Each row comes from the steps of one path. Every step used is in the known rows, and no mark comes twice. Write the path behind each row, first mark first.
Known rows
bime -> pidi: [ 2 -2  1  0  1 -1  2 -5 -1 -1 -1  2  4 -6  4  3  1  0  3  0  2  0  2 -2
  1  1 -6  1  1 -1  0  2 -3  1 -3  0 -1 -6  0 -6 -3  3  2 -2  1 -3  0 -2
 -2]
bime -> pidi -> ruve -> sugu -> dopu -> rudenu -> numav -> punap -> tifalo: [  0  -8   0   6   4   8   5  -9   0   1  -3  -1  -3 -19   4   0 -13   9
   5  -3  -4   3   2  -9  -9  -4  26  -7   0  12 -16   6   1   0  -5   7
  -1 -15   2 -19 -10   4  -9  -2  -2  -8  10  -2 -13]
tifalo -> punap: [-5  3  0  1 -4  0  0 -1 -1  0 -3 -4 -1 -4 -1 -2 -3 -3 -2  0  2  0  1 -5
 -1 -2 -9 -1 -1  2  0  2  3  1  1  1  1  3  3 -3  0  0 -4 -1 -1  4  0  3
 -2]
punap -> tifalo: [-2 -1  0  2 -8  6  5  0 -2 -1 -2 -3 -2 -4 -1  0 -2  0  0 -1 -1 -2 -1 -3
 -4 -1  6 -2 -2  8 -3 -1  5 -1  0  0  0  1  2 -2  0  0 -6 -3  0  2  0 -1
 -3]
vati -> ruve -> sugu -> dopu -> rudenu -> numav: [  9  -5  -2   3  13  10 -11  -6   2  -1   2   5  -7  -5  12   1 -13   7
   0   0  -3   6  -1  -1  -2  -7  19  -4   4   4  -7   2  -4  -5   2   7
  -2 -10  -3 -11  -5   0  -1  -2  -4 -12   7   2  -1]
pidi -> ruve -> sugu: [ 4 -5 -1 -2  0  4 -1 -4  0 -4  1  3 -1 -4  2  3  2  1  6  2  0  1  0  2
  0 -1 -4 -1  3  1  2  4 -6  2 -5 -1  3 -5  0  1 -5 -8  6  1  1 -2  5 -1
 -5]
bime -> pidi -> ruve -> sugu -> dopu -> rudenu -> numav -> punap: [  2  -7  -1   4  11   2  -2 -10   2   2  -2   2  -2 -16   4   1 -10   9
   5  -2  -3   5   2  -5  -5  -3  19  -6   1   5 -15   7  -4   0  -5   6
  -1 -17   0 -18 -10   3  -3   1  -2 -10  10  -1 -10]
tifalo -> punap -> numav -> rudenu: [ -9   7   0   6  -5  -4   5  -6  -1   2  -7  -7  -5  -8  -4  -5 -14   2
  -2  -1  -5   5   1 -13  -5   0  18  -5  -5   9  -4  -1  12   2   2   6
  -1   4   4  -7  -2  -1 -16  -4   0   4 -10   3  -5]
tifalo -> punap -> numav -> rudenu -> dopu -> sugu -> ruve -> pidi -> bime: [ -6  -2  -2   9 -11 -15   7 -18   9  -2  -8 -11 -16 -15   8  -7  -4   3
   6  -4  -8  12  -5  -4  -1   5  21  -6  -3   1 -10   6   2   4   3   1
   1  -4   1 -14  -5 -11 -15  -4   2   8   2  -4  -1]
vati -> ruve -> pidi -> bime: [  8  -3   0   1   4   1  -9 -13   3  -5   0   0   1 -15  12   7   1   1
  11   6  -2   2   0   6   2  -5  -5   1   6  -5  -1   3 -13   1   3  -3
   3  -5  -3 -12  -5 -16  15   2   3   0   4  -1  -1]
rudenu -> dopu -> sugu -> ruve -> pidi: [  4  -8  -2   3  -8 -10   4  -9   8  -4   0  -2 -11  -5   9  -4   5   0
   4  -4  -4   6  -7   4   2   3   5  -1   1  -4  -4   5  -8   0   0  -2
  -1  -3   0  -5  -1  -5  -3   0  -1   5  12  -5   5]
tifalo -> punap -> numav -> rudenu -> dopu -> sugu: [ -8   4  -1   7 -10 -12   8  -6   3   1  -6  -8 -16  -5  -3 -12  -9   2
  -4  -5  -7  12  -1 -14   0   4  24  -8  -6   6  -5   2  16   2   1   8
  -2   3   5  -4  -1   3 -27  -9  -1   4  -3   0  -4]
vati -> ruve -> pidi: [ 11  -2   0   0   4   0  -8 -10   1  -5   1   2   0 -12   9   5  -4   0
   6   5  -1   1  -1   2   0  -5  -2   1   5  -1   1   2 -11  -1   2  -1
   0  -1  -1  -8  -3 -11  11   1   0   1   1   1   1]
numav -> rudenu -> tifalo: [  0   5   1   4   5  -5   8   1   1   6  -2  -6  -5  -3  -5  -3  -9   7
   1  -4  -4   1   0  -3  -6  -3  19  -2  -1   5 -10  -1   4   0   2   5
  -2   4   0  -1  -3   0  -7  -5   1   0  -3   1  -4]
ruve -> sugu -> dopu -> rudenu: [  0 -11  -2  -1   1   9  -6  -1   2   0   2   4  -3   3   6   0  -7   2
  -2  -1   1   2  -2   0   0   0   5  -2   2   4  -4   1  -5  -3  -2   2
  -1 -11   0  -6  -4   5   0   0  -4  -8   6   4   1]
vati -> ruve -> sugu: [ 10  -4  -1  -2   2   5 -10  -5   0  -5   3   4  -1  -5   7   4  -2   1
   7   3  -1   3  -1   3   0  -6  -5  -1   4   3   4   2  -9  -1  -1   1
   0  -1  -1  -1  -3  -9   7  -2  -1  -6   3   3   0]
bime -> pidi -> ruve -> sugu -> dopu -> rudenu -> numav: [  5  -9  -1   3  10   8  -5  -9   1   0  -1   6  -4 -11  13   2  -7   6
   3  -1   0   4   2  -3  -1  -2  12  -3   3   0  -9   7  -4  -1  -5   4
   0 -20  -2 -13 -10   4   1  -1  -1 -11  10  -3  -7]
dopu -> rudenu -> tifalo -> punap: [ -5   6   0   6   2  -3   9   0  -1   7  -4  -8  -6  -7  -1  -4 -13   3
  -7  -4   1   0  -1 -10  -8  -5   8  -4   0   2  -9   3   7  -2   2   5
   1   4   1  -8  -1   4  -6  -3  -3  -1   2   1  -5]
tifalo -> punap -> numav -> rudenu -> dopu: [ -4   7   1   7  -5  -6   7  -5   1   3  -7  -8 -12  -9  -2  -9 -13   5
  -3  -4  -7  10   0 -17  -3   1  20  -7  -6   8  -5   1  14   2   2   7
  -3   4   3  -7  -3  -1 -22  -7   1   4  -9   2  -4]
numav -> rudenu: [ 0  2  0  2  4 -5  3 -1  1  3 -1 -3 -2  1 -2 -3 -6  4  0 -1 -4  3  1 -1
 -2  2 15 -2 -1  5 -4 -2  1  1  1  2 -1  1  1 -1 -2  0 -4 -3  0  0 -7  1
  0]
rudenu -> numav -> punap -> tifalo: [ -3   4   1   6  -1  -1   7  -2  -1   3  -3  -7  -4 -12  -8  -4 -10   6
  -2  -4  -7   1  -1  -8 -10  -6  26  -6  -5  13 -14  -1  12   0   3   6
  -4   4   1  -5   0   0 -16  -3  -1   1   2   0  -9]
dopu -> rudenu -> numav -> punap -> tifalo: [ -3   5   1   8   4  -2  11  -3  -1   6  -4  -9  -5 -10  -4  -4 -17   8
  -6  -4  -7   3   0 -11 -13  -4  40  -8  -4  13 -16  -1  13  -3   4   7
  -3   2   0 -11   0   4 -16  -4  -3  -2   0  -1  -8]
numav -> rudenu -> tifalo -> punap: [ -5   8   0   6  -1  -5   9  -1   0   7  -5  -9  -5  -7  -7  -6 -11   4
  -3  -3  -2   1   0  -9  -8  -5  10  -4  -2   7  -9   1   6   1   3   6
  -1   6   3  -4  -2   0 -11  -5  -1   2  -2   2  -5]
vati -> ruve -> sugu -> dopu -> rudenu -> tifalo -> punap -> numav: [ -2  -2  -2   6   0  12  -7  -8   0   1  -3  -2  -9 -13   8  -2 -18   5
  -1  -2   0   3  -3 -11  -7 -10  14  -7   3   8  -6   3   4  -3   1   9
   0  -5   2 -14  -7   0 -10  -5  -4  -8   7   4  -5]

Write each row's path
[  3 -13  -1  -1   6  10  -3  -8   1  -2   0   6   0  -7  11   3  -3   3
   6   1   3   2   2  -1   1   2   0  -2   5  -1  -5   6 -10   0  -7   1
   2 -19   1 -13 -10   4   6   0  -2  -9   9  -2  -4]	bime -> pidi -> ruve -> sugu -> dopu -> rudenu
[ -7  -3  -2   6  -3  11   1  -7   1   3  -5  -3  -9 -12   4  -4 -15   5
   0  -4   0   2  -1 -12  -8  -6  13  -6   1   6 -10   6   6   0  -3   7
   2  -9   4 -12  -8   1 -10  -2  -2  -3   9   0  -9]	pidi -> ruve -> sugu -> dopu -> rudenu -> tifalo -> punap -> numav
[  4  -6  -2   3   9   8  -4  -5   3   1   1   4  -7  -4   8   0  -9   6
   0  -2  -2   4   0  -2  -3  -3  19  -4   3   2  -9   5  -2  -2  -2   4
   1 -14  -2  -9  -7   0  -2   1  -2  -8   9  -1  -6]	pidi -> ruve -> sugu -> dopu -> rudenu -> numav
[ -4   3   0   4   1  -4   4  -4   0   2  -3  -4  -5  -3  -1  -3  -9   5
   0  -1  -6   5   0  -7  -4   3  25  -4  -4   7  -4  -3   9   1   1   5
  -2   1   0  -3  -3  -1 -13  -5   2   1 -11   0  -3]	punap -> numav -> rudenu
[ -4  -6   0   5   0   7   1  -3   1   3  -1  -3  -6  -8  -1  -4 -17   8
  -2  -5  -5   3  -3  -8 -10  -6  33  -8  -3  16 -17   0   6  -3   1   8
  -4  -7   2 -11  -3   6 -17  -3  -5  -7   8   3  -9]	ruve -> sugu -> dopu -> rudenu -> numav -> punap -> tifalo
[  1  -3  -1   1  -6  -8   3   0   4   0   1  -1  -9   1   0  -6   5   0
  -2  -4  -2   7  -3  -2   4   3   7  -3  -1  -2  -1   2   3   1  -1   2
   0   0   1   2   1   3 -10  -4  -2   0   8  -2   0]	rudenu -> dopu -> sugu
[ -9   8   0   8  -3  -2   8  -4  -2   6  -6  -8  -9 -11  -1  -5 -16   4
  -7  -5  -1   2  -1 -15 -11  -5  20  -5  -3   5  -8   2  16  -2   2   7
   0   3   1 -10  -1   4 -14  -5  -2  -1  -1  -1  -7]	dopu -> rudenu -> tifalo -> punap -> numav
[  6  -7   0  -2   0   2   1  -8  -1  -4   0   5   3 -10   6   6   3   1
   9   2   1   1   3   0   1  -1 -10   0   3   0   1   7  -9   4  -7  -1
   2 -11   0  -6  -7  -5   8   0   2  -4   6  -3  -7]	bime -> pidi -> ruve -> sugu
[ -1 -11  -1  -2  -3  10 -10  -1   2  -3   2   6   0   2   5   1   0  -1
   2   0   1   0  -2   3   2  -2  -7   0   1   4   0   1  -8  -1  -3   0
  -1  -9   2  -1  -3   2   0   1  -2  -5   8   4   0]	ruve -> sugu -> dopu
[ -9  -3  -1   6  -6   9  -2  -4   0   4  -4  -3  -9  -7   3  -4 -16   3
  -5  -5   0   2  -3 -13  -8  -6  12  -6  -1   9  -9   3   9  -2  -1   8
  -1  -7   3 -10  -4   5 -15  -4  -4  -7   6   3  -7]	ruve -> sugu -> dopu -> rudenu -> tifalo -> punap -> numav
[ -5   1   1   3  -5   0   8   0  -2   2  -2  -6   0  -9  -9  -2  -5   3
   2  -2  -3  -1  -1  -6  -8  -3  14  -4  -3  13  -8  -2   6   1   0   2
  -1   5   4  -4  -1   0 -11  -2  -1   3   1   2  -6]	numav -> punap -> tifalo
[ -2  -9  -3   1  -6  -8   0 -13   8  -5  -1  -2  -4  -6  10   2   8  -2
   9   1  -1   2  -5  13   1   3   1   1   3  -9  -4   6 -12   1   1  -6
   3  -7  -2  -7  -2 -10   7   3   1   4  11  -6   2]	dopu -> sugu -> ruve -> pidi -> bime
[ -3   0  -3   7  -6 -10  11  -7   7   0  -4  -7 -16   1   3 -10  -4   5
   1  -6  -9  11  -5  -2  -1   7  33  -6  -4   2  -8   2   9   1   0   5
  -1   0   0  -3  -3  -1 -22  -7   1   4   0  -4   3]	punap -> numav -> rudenu -> dopu -> sugu -> ruve
[ -4   0   0   6  12   0  -2  -1   3   7  -2  -3  -4  -4  -2  -5 -14   8
  -5  -4  -4   4   0  -5  -6  -4  30  -6  -1   6 -16   0   6  -3   3   8
  -3  -6  -1 -11  -3   8 -12   1  -4  -5   4   2  -3]	sugu -> dopu -> rudenu -> numav -> punap
[ -6  -4  -1   6  -2   9   3 -11  -1   2  -6  -1  -6 -19   8  -1 -12   5
   3  -3   1   1   1 -13  -7  -5   7  -5   1   4  -9   9   4   1  -6   7
   2 -14   4 -18 -11   4  -8  -4  -2  -6   9  -2 -12]	bime -> pidi -> ruve -> sugu -> dopu -> rudenu -> tifalo -> punap -> numav
[ -9   8   0   7  -8  -1   6  -3  -2   4  -5  -8  -6 -12  -3  -4 -10   2
  -3  -4  -1   0  -1 -13  -9  -7   7  -3  -3   5  -5   2  13   1   2   6
   0   5   3  -4  -1   0 -15  -4   0   2   1   0  -8]	rudenu -> tifalo -> punap -> numav
[  1  -4  -1   4  11   3  -2  -6   3   3   0   0  -5  -9   0  -3 -12   9
   2  -2  -4   5   1  -4  -6  -5  24  -7   1   7 -15   4  -1  -1  -1   7
  -1 -11   0 -12  -8  -1  -6   2  -3  -7  11   1  -8]	pidi -> ruve -> sugu -> dopu -> rudenu -> numav -> punap
[  5   2   1   4   4  -6   6   0   3   4  -2  -4  -8  -1  -2  -5  -5   6
   0  -4  -6   8   0  -6   0   3  17  -3  -2   4  -6  -1   3   1   2   4
  -3   1   0  -2  -3   0 -10  -4   1   0  -5   1   1]	numav -> rudenu -> dopu
[ -6  -1   0   8   4   5   6  -1   1   6  -3  -6  -6  -7  -3  -5 -16   8
  -4  -5  -5   2  -1  -9 -10  -4  37  -7  -4  13 -18  -1  11  -4   3   8
  -2  -4   2 -13  -3   8 -19  -3  -4  -3   4   1  -6]	sugu -> dopu -> rudenu -> numav -> punap -> tifalo
[  2  -2  -3   4  -2 -11  10  -4   8   0  -2  -5 -13   4   2  -9   0   4
   2  -5  -7  10  -5   3   2   8  22  -4  -2   0  -7   2   0   0   1   2
  -1   1   0  -1  -2   0 -13  -5   0   4   4  -3   6]	numav -> rudenu -> dopu -> sugu -> ruve
[  1 -10  -2  -2  -1  12  -7  -3   2  -4   2   6  -1  -2   4   2   2   0
   7   1   2   0   0   5   3  -1  -7  -1   4   2   0   4  -9   1  -6   0
   2 -12   2  -3  -7  -4   4   3  -1  -3  11   1  -3]	pidi -> ruve -> sugu -> dopu
[  1   4   1   6   0  -6   6  -4   2   3  -4  -5 -11  -4   0  -6 -10   7
   0  -5  -9  10   0 -11  -1   3  30  -5  -4   8  -6  -1  12   2   0   6
  -3   1  -1  -4  -4   0 -18  -7   2   1  -9   0  -2]	punap -> numav -> rudenu -> dopu
[ -7   2  -4   8  -9 -11  11  -9   5   1  -7 -10 -17  -4   1 -12  -7   3
  -1  -7  -8  11  -5  -7  -2   6  25  -7  -6   5  -7   4  12   2   1   6
  -1   3   4  -6  -3  -1 -26  -7   0   6   1  -2   1]	tifalo -> punap -> numav -> rudenu -> dopu -> sugu -> ruve
[  1  -4   1   1  -2  -4  -4  -9   3  -2  -1  -1   1 -11   7   5   3   0
   7   3  -1   0   0   4   1  -1  -5   2   2  -5  -2   2  -8   2   2  -5
   2  -8  -2  -7  -3 -10  11   3   2   1   2  -2  -3]	ruve -> pidi -> bime
